What can hang from each mark
pufa: surek zetid
sene: dukom surek
dukom: feva sene
surek: dukom pufa sene zetid
zetid: pufa
feva: sene

Known rows, with every way that one mark hangs from another
(sene (dukom feva) (surek pufa zetid)): [-15  35 -51 -55  38 -35  -4   5  15  45 -45  -7  28   3  59]
(zetid (pufa (surek sene))): [-12   4 -37 -42  -2  33  -9  40  14  11   7 -25 -33  -3  15]
(surek (sene dukom) zetid): [ 28  32 -62 -43  21  10 -47  -1  17  -7 -19 -23  14   0  15]
(zetid (pufa (surek dukom))): [-17   6 -39 -35  -1  39 -13  32  16  28   3 -17 -26  -9  14]
(sene surek): [-21  43 -40 -30  11 -36  -2  13   2  -5  -6 -12  -4  -4  29]
(surek (dukom sene)): [ 16  39 -61 -28  12  12 -20  -6   4   0   4   7  -6 -39  17]
(dukom feva): [-23  16 -33 -23  19   0  23   8 -20  -9   1 -40  29 -37  38]
(pufa (surek dukom sene)): [  4  24 -69 -43   3  12 -21  10  11   1  13  -7 -24 -21 -10]
(surek (dukom sene) zetid): [ 25  38 -72 -27  24  18 -45 -18   9 -11 -13  -1  21 -23  23]
(zetid (pufa (surek (dukom feva sene)))): [ -8   8 -46 -45  14  39  -2  20   9  33   3  -7 -21 -31  27]
(feva (sene dukom surek)): [ -2  43 -43 -22  29 -44 -16   9   3  17  -8  16   7   3   4]
(zetid pufa): [-20   7 -19 -21  -2  31  -5  38   6   8  -1 -33 -12  -5  35]
(pufa (surek (dukom feva) sene) zetid): [  5  28 -87 -40  33  17 -19 -10  17 -20   4 -25   1 -47  -4]
(zetid (pufa surek)): [-25   2 -27 -32  -5  30   0  42  13  15   7 -29 -22   4  14]
(zetid (pufa (surek (dukom feva) sene))): [ -7   5 -49 -49  11  43 -10  24   9  28   2 -17 -28 -31  26]
(dukom feva sene): [  2  28 -45 -35  28  -1  23  -4 -17 -10   6 -13  20 -51  41]

Rows
[ -6  23 -51 -13  29   3  -5  -6 -19   5   1  -6  23 -47  24] : (surek (dukom (feva sene)))
[-33  21 -36 -17  33 -39  24  14 -22   3  -8  -7  28 -20  44] : (dukom (feva (sene (surek pufa))))
[-17  41 -43 -48  11 -41  -2  24  24  45 -27   5 -10  14  35] : (sene dukom (surek pufa))
[  1  22 -68 -35  31  11 -12  -7   2  13 -27  -4  33 -28  61] : (surek (dukom feva sene) pufa zetid)
[-16  10 -58 -12  33   2 -17   1  -8  11 -28 -11  47 -13  49] : (surek (dukom (feva sene)) pufa zetid)
[ -9  24 -75 -18  37   5 -12  -9   9 -17   5 -19  21 -35 -12] : (pufa (surek (dukom (feva sene))) zetid)
[ 25  19 -51 -49  21  36 -51  14  25  15 -25 -24  -2   2  30] : (surek (sene dukom) (zetid pufa))
[ -3   9 -49 -45   1  42 -21  30  17  23   4 -13 -38 -16  15] : (zetid (pufa (surek dukom sene)))
[-23  34 -61 -38  30 -24 -13   0   5  21 -36  -6  23 -11  64] : (sene (surek (dukom feva) pufa zetid))
[  2  36 -52 -50  45  -8   3  -7  -5   7 -19  -3  17 -37  64] : (dukom feva (sene (surek (zetid pufa))))
[ 10  20 -58 -44  12   3 -33  20  23  10 -31 -19  11  19  34] : (surek pufa (sene dukom) zetid)
[ 24  28 -63 -48  34  11 -32  -7   8   0 -22 -28  27 -18  29] : (surek (sene (dukom feva)) zetid)
[ -7  29 -75 -23  17  12 -23  -1  25 -20   6 -24   3 -19 -19] : (pufa (surek dukom) zetid)
[ -9  36 -56 -48  40 -30  14  -3  -6   3 -23  -1  26 -26  67] : (dukom feva (sene (surek pufa zetid)))
[  2  34 -71 -23  16   7 -17   4  23  -6 -12   0   0 -26  29] : (surek (dukom sene) (pufa zetid))
[ -9  34 -47 -22  30 -45 -24  15  10  20 -26  14  22  25  19] : (feva (sene dukom (surek pufa zetid)))
[ 26  32 -76 -33  20  24 -58 -12  10 -17 -15 -16  10 -22  21] : (surek dukom sene zetid)
[ 13  23 -67 -51  14   7 -32  10  21   1  -5 -19   2  10 -11] : (pufa (surek (sene dukom) zetid))
[  0  20 -69 -49  16  14  -6   3   0   7   9 -12 -11 -40   5] : (pufa (surek (dukom feva) sene))
[-12  41 -58 -44  41 -32  23  -2  -1  -4 -15  -2  15 -40  59] : (dukom feva (sene (surek (pufa zetid))))
